Each row comes from the steps of one path. Every step used is in the known rows, and no mark comes twice. Write the path behind each row, first mark first.
Known rows:
X G T V F: [-28  48  -8  33 -27  41  27 -31 -17  -3   8  -4 -37 -10  20  37  30  -5
  37  21 -28   1  17 -46  30  50  -9  15  -5 -21 -29  26 -17  38  18 -22
  -3   7 -74   7  15  73  34  33 -35 -71  56 -75  -1 -29  50  24   1 -34
  37   8 -22 -29  -9 -10]
G T V: [-17  15 -34  31  -4   9  11  31   7 -21  17  23 -10 -20   5  38 -20  12
  17  -8  -4 -17  22 -23 -24  35  35   4 -26 -45   3  14  18  52   9  -7
   7   8 -46   1  -3  70  20  28 -46 -20  33 -15  10 -30  14   8  19 -15
  77 -15 -11 -40   6  -1]
F V: [ 19   0  23  -4  11  31 -14  59 -23 -29 -16 -37  23  37  -9  42 -58  24
  -6   4 -17 -41 -21 -23 -14  45 -21  -7 -52  17 -24  -2   2 -15  -3  17
  -6 -12 -10 -16 -12  13  16  11  -6  -8  32  14 -14 -26  -6 -16   1  18
  40  50  -8 -60  38   2]
T G X E: [-38 -17  34  17 -24  36  -7  47  -4  -7 -52 -22 -13  -3  28  -8  27   9
 -24   4   0   6 -54 -55 -56   8 -17  59 -21  18 -48 -25 -22 -13   9  20
  11 -34  -1 -42  16 -25  36   1 -33   3  21  -9  15 -29  33 -29  20  17
  23  25 -47 -32 -35 -36]
X E F V: [  15  -32   27   -5  -44   48  -13   82   14  -21  -25  -56   -3   23
   20   47  -64    5  -26   -3   -7  -34  -61  -27  -24   25    3    9
 -104  -24  -43  -47  -18  -16   12   40    0  -28  -22  -28  -22   -4
    0   -1   12    8   27   12  -24  -31  -21  -15  -10   14   41   73
  -21  -73   16   14]
X G T V: [-22  28 -30  27 -30   5  17  33   9 -33  18  37 -19 -25  14  58 -32  25
  20   4  -1  -9  13 -21 -31  17  45  22 -15 -36  -4  22  11  58   2 -10
  13 -11 -58  11   4  82  13  26 -61 -38  41 -31  -5 -27  33  14   3 -20
  69   3 -19 -52  -8   2]
E X G T V: [-38  28 -24  31 -41  -5   8  43  -5 -25  31  36 -18 -33   7  60 -16  21
  17   5  -5  -6   6 -18 -40  21  34  15 -22 -47 -19  17  13  50  12  -4
  28   6 -58  23   0  88  13  30 -56 -41  44 -28 -13 -22  21  13   4 -24
  72  -2 -31 -41   5   5]
Z V F: [-27  12  31  12  10  72   7 -26  12  -4 -22 -30   1  34  -6   0  33 -11
  -1   4 -44 -36   6 -31  46  44 -41 -11  -2 -35 -42   4 -10  -4  36  -4
 -18   6 -23 -21  22  45  30  20   1 -57  44 -40  -5 -14   2   6 -15 -30
 -12   7 -38 -17  -7 -11]
G T V X: [-22  32  -6  73   0   9 -30  20 -47   1  61  10  -1 -35 -22  42   0   8
 -37  13 -20 -35   7 -15  -6  27 -14   4 -28 -36 -11  15  17  -9  36  -7
  10   6 -57  54  -1  58  22  10 -31 -22  40  24 -17   7   5  47  44 -13
  43  -2 -51 -44  -6  11]
G X: [-42   1   1  -2  29  15 -50  31  -1 -15 -39 -19   1   2  -1  -7  -1  15
   4 -19  -2   1 -13 -41 -66  16 -24  32  24  11  -2 -11  28  10 -23   4
   5 -24   7 -10 -26   1  42  22 -29 -33   5  34  20 -39  36   4   9  26
   7   0 -20 -27 -17 -22]
V Z: [-14   3   0  32  20 -23   1  28  10 -26   4   4  -6  10 -13   3 -13 -19
  19  -2   5  -7  -1 -24 -21  10   1 -10 -34 -21 -46 -14 -10   1  25   2
 -18 -48 -21 -47   1  56  23  -3 -24 -20   9 -24   4  42  27  12  27   6
 -23  -7   3 -36 -21 -15]
G X E S: [ -3 -36   1  17 -24  24  -6  29  33  10 -50  40 -18 -15  43 -12   0  28
 -25  -2   7  16 -31 -80 -48  28 -14  22 -38   0  -9 -33  -1  17  72  23
  18 -29   1 -54  -3 -30   7 -10 -24 -33  12  31  12 -21  11   5  -7 -39
  12  19 -47  -7 -11 -38]
T G X E S: [-17 -15  10   8 -23  26  -9  40  27  15 -55  32 -12 -12  44  -4  -9  29
 -19   2   0  13 -23 -84 -43  39  -5  33 -37   3 -21 -34 -11  12  79  27
  11 -35   4 -51   4 -25  22 -11 -30 -20   2  35  28 -17  14  -4   4 -33
  19  25 -50  -9   2 -41]
F E X G T V: [-27  39 -25  32 -44  -6  -2  48  -3 -23  46  31 -16 -31   4  61 -33  23
  15   1 -13 -15  12 -18 -47  44  35   1 -17 -48 -27  18   4  32  10  -1
  30  -8 -62  24   4  97  15  35 -52 -42  34 -36 -14 -23  27  34   4 -28
  77   4 -25 -46  -1  -2]
G T V F: [-26  42 -19  32  -5  45  22 -29 -16   5  -1  -9 -26  -6  12  26  33 -12
  42  16 -26  -4  18 -40  30  60 -19   3  -7 -23 -19  18 -12  38  27 -23
  -8  22 -65  -2  16  65  43  32 -22 -66  49 -56   4 -32  41  20   9 -22
  47  -9 -15 -33   6 -14]
Z V X E: [  0 -43  39  48 -33  49  -2  28  -9 -13  -2  -4  -9 -13  -7  -3  28  -1
 -81  13 -24 -26 -53 -27 -12 -11 -30  19 -52 -39 -57  -2 -21 -39  47  24
  11 -19 -28 -22  18  -3  -8 -16 -12  -2  51   6 -39  23 -20   5   9 -20
  -7  26 -78 -36 -56   3]
Z V X G: [-27  28  32  54 -43   3 -25  19 -17 -23  35  36  -3 -17 -18  47 -16  28
 -56  24 -33 -26 -20   3  -9 -10  -5  27  -8 -18 -69  24  -7 -18  24  -7
   6 -58 -33  32   9  57  -2   8 -40 -47  41 -21 -49  29  17  28 -26 -19
 -37  52 -51 -35 -37  21]
D E X G T: [-29  58   9  29 -36   0 -16  51  -5 -41  38  50 -26 -68  -4  53  18  25
  -7  34  20   1 -10  13 -79   1  34  -3  25 -50  -8 -14  -2  -2 -25  41
  59 -24 -41  64  23  48  -7  14 -34 -39  25 -19 -22   2  26 -17 -23 -25
  21 -11 -16  10   3  23]
V F: [-17  24   9  43  -5  40 -11 -42 -19   5 -22 -31  -9   3   4  11  41  -8
  21  21 -22  -2  -8 -34  39  52 -49  -2 -13  -1 -46  16 -22   0  19 -10
 -10  -3 -34  -1  22  28  40  20   9 -64  41 -51   3  -5  41   7  -2 -16
 -13   5  -4 -10   0 -16]
Z V F E: [  8  38  34  31  -3  48 -26  -1   9  -6  22 -39  -1  43 -31   5 -11  12
  -9  -8 -64 -39  15 -19  17 103 -41 -42   5 -29 -86   5 -35 -44  26   1
  -8 -35 -27 -20  19  55  39  14  16 -53  13 -51 -17  -3  12  46 -19 -28
  -3  12 -24 -17 -28 -31]
V F E: [ 13  48  17  47 -11  26 -34  -4  -8  -3  22 -38 -13  22 -19  13  -2  14
  14   0 -52 -17   7 -23  10 113 -43 -35   3   3 -84  13 -39 -39  17   1
   3 -41 -38  -3  27  43  40  17  24 -53   9 -57 -11   4  43  49 -14 -20
  -4   4  -4 -10 -15 -34]
T V F E X G: [-43  39  10  53 -85 -20 -31  28 -21 -10  48  18  -9 -25  -3  59 -14  35
   0  20 -18 -14 -19 -25 -27  47 -19   6 -21 -11 -99  24 -27 -12  25  -5
  44 -40 -54  50  10  91  15  30 -32 -76  39 -68 -42   9  50  38 -40 -34
  11  38 -38 -32 -10   6]
F E S: [ 11  11  -7  28 -11  -5 -32  38  39  13   0  37   5   4   3  10 -55  47
  -2  -3 -25  -9  11 -51 -19  89  -6 -40 -31  -6 -42 -19 -18  -9  73  22
   9 -45   4 -22   5  22  14  -2   9 -44  -9  14  11  10  15  34 -17 -51
   8   7 -15   5  18 -37]
E X G T: [-29  60   4  26 -36  -4 -18  53 -12 -34  32  60 -32 -65   5  44  16  33
  -6  34   5   6 -20   0 -78 -10  29  -4  10 -57  -2 -15   5  19 -21  39
  58 -18 -29  55  17  60  -3   4 -31 -45  20   1 -25   3  21 -18 -16 -29
  27   5 -17   4  15  22]
F E X G: [-37  39  17  45 -75 -33 -39  50 -18 -17  49  24  -2 -28  -9  51 -26  49
 -15  17  -8 -17 -34  -7 -54  26 -12  -3 -22 -13 -92  13 -21 -27   5   9
  59 -58 -26  47  11  73   9  22 -23 -64  20 -40 -44  31  42  24 -40 -24
 -12  34 -33 -18  -5   6]
X E F: [ -7 -54   7  33 -74  23 -19  60  58  -4 -31 -26 -23 -27  36  21 -21  -5
 -24   1  20  -4 -70 -23 -31 -11  23  15 -90 -67 -55 -50 -27   1  19  41
  15 -56 -17 -23 -12  -6 -10  -6  26   1   0  -4 -16   7   3 -11 -15  -2
   6  36 -21 -47 -38   4]
Z V X E F: [-14 -48  20  36 -71  40 -29  58  43  -1 -10 -25 -14 -22  15  17 -20 -14
 -63  -1  -1 -26 -61 -16 -15 -17  14  15 -86 -88 -65 -56 -28 -15  41  45
   5 -43 -22  -9 -16  10 -14 -15  20   0   7  16 -30  14 -22   8  -3 -10
  -6  44 -54 -49 -49  19]
G X E F V T: [  11   -4   24  -34   13   27   -2   56    6  -17  -27  -73  -12   28
   18   10  -57    5  -23  -28  -30  -49  -27  -41  -39   47    5   -5
  -64  -26  -70  -24  -49  -27    1   35  -14  -17  -24  -65  -24  -29
   39   11  -13  -22   37   -9    9    8   37    4   31   13   28   42
  -59 -105  -25   -5]

Which path is each row?
[-49  18  11  44 -74 -31 -36  47 -19 -18  26  29   4 -40   6  52 -10  34
 -16  22   1  -3 -38 -13 -47  -7  -6  13 -29 -16 -73  18 -10 -10   6   9
  54 -41 -19  51   8  66   3  24 -36 -60  29 -32 -34  23  36  -5 -33 -15
 -18  35 -40 -18   0  17]
E X G
[ -6  -4  16   6   1  -3  -5  66  26 -29   3 -30  -1  38  -3  31 -66 -23
  14 -10   6 -28 -13 -26 -24  29   8 -11 -74 -39 -53 -51 -15  -8  25  23
 -32 -51 -28 -49 -32  50  18 -13 -14  -4  12  -7  -4  16  -1  12  17  13
   6  33  -7 -75  14  -1]
E F V Z
[  1 -21   8  68 -46  29  14  26 -21  -9  21   7 -31 -42   8  19  34  -2
 -53  15  -4 -10 -43 -36 -19   3 -10  32 -54 -32 -32   7 -17 -16  38  14
  24 -11 -57  -7  18  10   2  -5 -27  -2  58  -4 -28  10  10  18  28 -23
  39  19 -62 -53 -48  -3]
G T V X E
[-18  72   3  29 -35  -2 -23  58  -8 -29  48  58 -37 -58 -12  42   5  35
 -11  34  -4   3 -12   1 -82  11  24 -18  18 -58 -26 -13  -6   0 -25  40
  59 -31 -40  54  25  66  -2   4 -32 -46  19  -2 -28   7  22  -2 -14 -26
  26   4 -20   8   9  13]
F E X G T
[-45  77  39   4  43   3 -20  61 -18   8 -15 -42  28  16  15  12 -31  28
 -12   1 -52 -53   8 -20  -9  60  17   4 -30   1 -87  15 -56 -34  38  10
 -17 -26  15 -22  30  32  82   4 -39  -4   2 -32  55  26  55 -49  57  26
  19   3 -45 -31  25 -24]
V T G
[-58  58  43 -36  37  27 -47  76 -13   7 -35 -58  12  30  17   8 -40  10
   0 -23 -35 -34  -2 -45 -64  55  -4  41  -4   3 -59 -37 -18 -11  -1  20
 -20 -28  10 -22 -21   1  82  13 -45 -13  -7  22  51 -41  38 -14  51  44
  39  20 -46 -60  15 -35]
E F V T G X
[-45  39  32  40 -69  -4 -34  34  -9 -15  44  17  -6 -14 -18  45  -8  32
 -18  19 -26 -18 -26 -14 -32  37 -18  -7 -11 -31 -98  11 -21 -27  22   8
  41 -38 -36  42  16  80   6  26 -22 -75  29 -59 -45  20  28  24 -43 -34
 -14  40 -54 -19 -13   1]
Z V F E X G
[-27 -50  10  15 -59  26 -30  59  48  -3 -45 -30 -24 -26  37  12 -19 -12
 -25 -10  14  13 -70 -33 -56 -14  18  36 -66 -56 -40 -65 -11  12   5  40
  11 -49  -9 -30 -32 -12   3  -1  10  -5  -8  17  -9 -16   8  -2 -12  13
  10  36 -31 -45 -43  -3]
G X E F
[-65  54  35 -22  53  17 -50  56 -20   5 -39 -44  13  14   9  -6 -13  20
   2 -19 -35 -27   6 -47 -59  50 -13  40  18  14 -54 -13 -14 -13  -1   7
 -11 -21  19 -23  -8   9  86  16 -57 -25  -7  11  60 -28  54 -16  49  40
  21   1 -41 -40   2 -41]
V T G X
[-72  46  29  -3  34  15 -62  56 -15   0 -44 -24  23  15  13   6  -7  23
   3  -6 -20 -10   0 -40 -60  34 -22  52  23  22 -33 -25   8  -5  -2   4
  -2 -27  22  -1 -11  15  72  17 -47 -11 -13  23  48 -50  38 -18  31  45
  23   4 -26 -19  13 -40]
T G X
[-16 -49  12  18 -31  33  -2  28   3 -18 -56 -18 -27 -11  22 -19  36   5
 -23   0   5   9 -59 -56 -63  -6 -18  55 -19   8 -27 -16  -8  -3   0  23
  25 -28 -14 -46  -2 -34   9   6 -28 -15  32   0  -5 -22  28  -7   3  10
  10  21 -42 -34 -56 -27]
G X E
[ 19  11  19 -26  26  14  -6  57   4 -14   0 -70   1  32  11  16 -71  11
 -16 -25 -31 -58 -12 -28 -16  52  15 -30 -73 -27 -73  -6 -51 -22   5  29
 -17 -14 -19 -47 -16  -2  42   7  -2 -23  31  -7  13  18  29  -2  27   7
  21  37 -43 -99  -4   1]
E F V T
[-45  22   0  40 -36  -4 -58  43 -28  13  51 -25  20 -16 -32  22   5  10
   6  -6 -26 -33  -4 -36 -26  89 -53 -53 -47 -44 -88   3  -9 -39  38   5
  53  13 -37  52  10  79  36  31  14 -60  27 -24 -19  -1  16  49   6 -30
  33  -9 -50 -22  16 -21]
T V F E X
[-34 -21  25   0 -46  29 -27  69  39   4 -45 -49 -21 -20  42  14 -27 -11
 -26 -13   0  -9 -61 -40 -54   5  21  37 -67 -58 -67 -64 -42  -7  18  46
  -1 -51 -13 -40 -12 -10  20  -4  -4  -4 -12   6  13  -6  28 -12  10  14
  18  41 -46 -62 -39  -8]
V T G X E F
[  3  26 -12  34 -21  14 -16   5  23  27   4  20  -4  13  14  16 -41  32
  14  -5 -32 -11  28 -69  10 114 -18 -32 -32  -6 -50  -7 -23   2  93  -3
  -4 -28 -29 -26  10  37  33  11   3 -64   2 -17  10  -9  27  58 -17 -60
  24   7 -29 -11  17 -43]
T V F E S
[-16  73  20  27 -14  19 -12  42  -2 -33  40  60 -35 -48 -13  39   8  29
 -43  31 -19 -10  -9   9 -50 -14  31   7  28 -60  -7 -13   0   9 -11  29
  23 -33 -47  38  24  67  -9  -9 -45 -40  33   6 -28  12   1  -4  -6 -20
   6  14 -29  -6 -12  28]
Z V X G T
[-17  38  20  71 -49 -14 -31   9 -36 -15  37  30 -12 -30  -6  57  -6  33
 -37  37 -18  -9 -32  -2 -10  -3 -10  35  -9   8 -63  31 -20 -22  18  -5
  20 -69 -38  44  12  50   5   4 -32 -54  33 -26 -38  39  43  25 -19 -10
 -43  49 -33 -31 -28  20]
V X G
[ -13  -45    4   48  -81   26  -26   53   29    8   -4  -24  -20  -32
   23   31  -26  -16  -40   -2    8  -13  -65  -24  -21   -4   13   24
 -100  -67  -55  -46  -28   -9   40   28    8  -39  -32    2  -23   17
   -5   -2    9    1    9    7  -24    4   -4   21    3   -5   19   35
  -47  -61  -45   10]
T V X E F
[-25  -7 -17  36  10 -24  22  26  12 -27  13  -3   1  24  -5  22 -27 -26
  32 -13   1 -19  16 -36  -7  31  15  -6 -49 -27 -36   5  -5  23  46 -21
 -27 -29 -49 -51 -21  84  33  19 -52 -23  19 -44   9  19  33  24  36  -7
  15  -8 -17 -70 -17 -23]
T V Z
[-12  -2  41 -28 -39  49 -29  94   5 -15 -36 -57  -2  32  26  45 -60   8
 -22  -2 -11 -37 -52 -41 -39  33  -2  28 -83 -12 -51 -64 -23 -15   8  44
 -13 -33 -10 -27 -22  -6  24  -1  -3  15  17  15  -4 -52 -20 -19   8  30
  56  69 -31 -78  28  -4]
T G X E F V
[-30 -11  38   6 -10  34  -2  44  -5  -6 -51 -34 -19   0  32 -18  25   7
 -27  -2 -16  -4 -50 -60 -59  15 -10  56 -19  14 -61 -15 -40 -19  12  22
   3 -29  -5 -56  12 -26  47   0 -46  -5  24 -14  26 -15  45 -24  28  18
  20  20 -60 -46 -45 -38]
V T G X E
[-11  75  17  27 -34  15 -16  60 -14 -33  44  41 -38 -50   0  60 -18  23
 -32  35 -12  -7 -16   6 -56  -5  32  10   0 -54 -12 -33  -6   8 -18  41
  26 -44 -51  57  12  48  -4  -7 -32 -33  30  16 -31   0   7  -1  -8  -7
  18  38 -13 -24   0  34]
E F V X G T
[  3  67  10  42 -34  21  -9  -5  -9 -11  40 -11 -32   8 -10  39 -12  18
  21   4 -46 -17  14 -26  -2 107 -13 -22   6  -9 -76  15 -43 -14   9 -10
   6 -35 -65  -2  21  75  33  26  -8 -67  23 -79 -13 -13  50  61 -20 -30
  31  10 -10 -34 -22 -26]
X G T V F E
[-34  11   6  34 -29 -23 -75  69 -20   2  52 -10  24 -17 -38  17 -20  23
 -15  -4  -4 -33 -22 -13 -56  56 -39 -57 -47 -44 -76  -4   1 -56  17  25
  64  -4 -11  54   7  56  25  26  14 -40   6   8 -25  17   9  27   1 -16
  24 -10 -43 -13  18  -7]
F E X
[-10  77  12  43 -20   8 -13  36 -23 -24  42  55 -38 -62  -6  48  17  29
 -26  39  -5   1 -14  10 -54  -8  30  12  26 -43  -7  -5   0   9 -19  29
  32 -39 -47  51  23  50  -5  -4 -39 -39  28   4 -21  18  20  -1  -2 -17
   2  10 -18  -1 -10  30]
V X G T
[  1  59   2  41 -15  33 -14   2 -13  -3  39 -20 -17  17 -14  27 -11   8
  21  -1 -43 -20  26 -27   3 110 -20 -33  -3 -17 -68   5 -31 -16  18  -9
   2 -21 -60  -3  15  71  41  22   7 -58  23 -60  -6 -13  40  61  -4 -28
  38  -6  -7 -30 -15 -28]
G T V F E
[  9 -31   4  52 -30  16  -8  22   8  18 -18  41 -13 -31  26  -1   1  22
 -49  18  -1   5 -31 -63 -11  30 -19   7 -66 -12 -20 -20 -13  -5 100  24
  18 -30 -18 -25  12 -16  -5 -21 -14 -34  22  36 -11  23   5  20   0 -54
   4  26 -57  -5  -9 -22]
V X E S
[-42  22  20  24 -22  14 -61  45 -18  11  44 -23  22   3 -43  16   5   4
 -14  -2 -27 -42  -5 -22 -24  76 -53 -64 -34 -60 -83 -11 -10 -58  38  22
  45  10 -20  45  14  73  28  28  19 -59  20 -13 -30  14   0  33  -2 -34
  10  -1 -64  -6  13 -10]
Z V F E X
[  9  20  10  15  -5  30 -22   4  41  20  -2  23  -7  23  -2   0 -36  31
  -9  -9 -40 -15  24 -58  10 105 -21 -41 -18 -21 -51 -17 -17 -10  91   6
  -4 -34 -10 -29  15  32  19   1   4 -63   2  -9   3  -1   1  49 -26 -61
   2  11 -37   7  15 -39]
Z V F E S
[-13 -11  19   1  -7  23   0  34  25  17 -49  22 -18  -8  44 -16 -13  29
 -25  -5  -9   4 -17 -85 -42  48   1  24 -42   4 -34 -29 -27   4  83  29
   9 -28   1 -64   4 -31  35 -10 -39 -30  12  20  33  -8  25  -7  16 -34
  18  16 -66 -25  -4 -45]
V T G X E S
[ -28   56   57  -13   12   25  -13   84  -11    0  -25  -63   23   32
   27   26  -48   17  -22    0  -47  -60  -13  -28  -16   58   18    9
  -69  -10 -104  -15  -70  -44   46   29  -26  -32   -4  -36   22   10
   69   -6  -29   12   13  -24   50   10   37  -48   51   24   43   39
  -52  -65   32  -22]
X E F V T G
[ -4 -41   5  75 -50  21   3  21 -28  -6  12 -12 -14 -31   9  17  29   1
 -50  13  -4 -19 -49 -39 -11   7 -21  32 -67 -11 -55  19 -21 -26  52   5
  19 -17 -59 -12  13   7   2   1 -26  -8  56 -14 -30  15  17  22  25 -11
  26  19 -66 -55 -56  -7]
T V X E
[  7 -29  30 -18 -39  50 -23  83  10 -20 -38 -58  -7  24  20  42 -66   4
 -23  -9  -3 -27 -58 -34 -43  29  -8  22 -84 -25 -39 -57 -15 -10   3  41
  -8 -25 -24 -32 -32 -10   5   4   5   6  28  19 -20 -44 -13  -9  -9  23
  44  71 -25 -83   9   0]
G X E F V
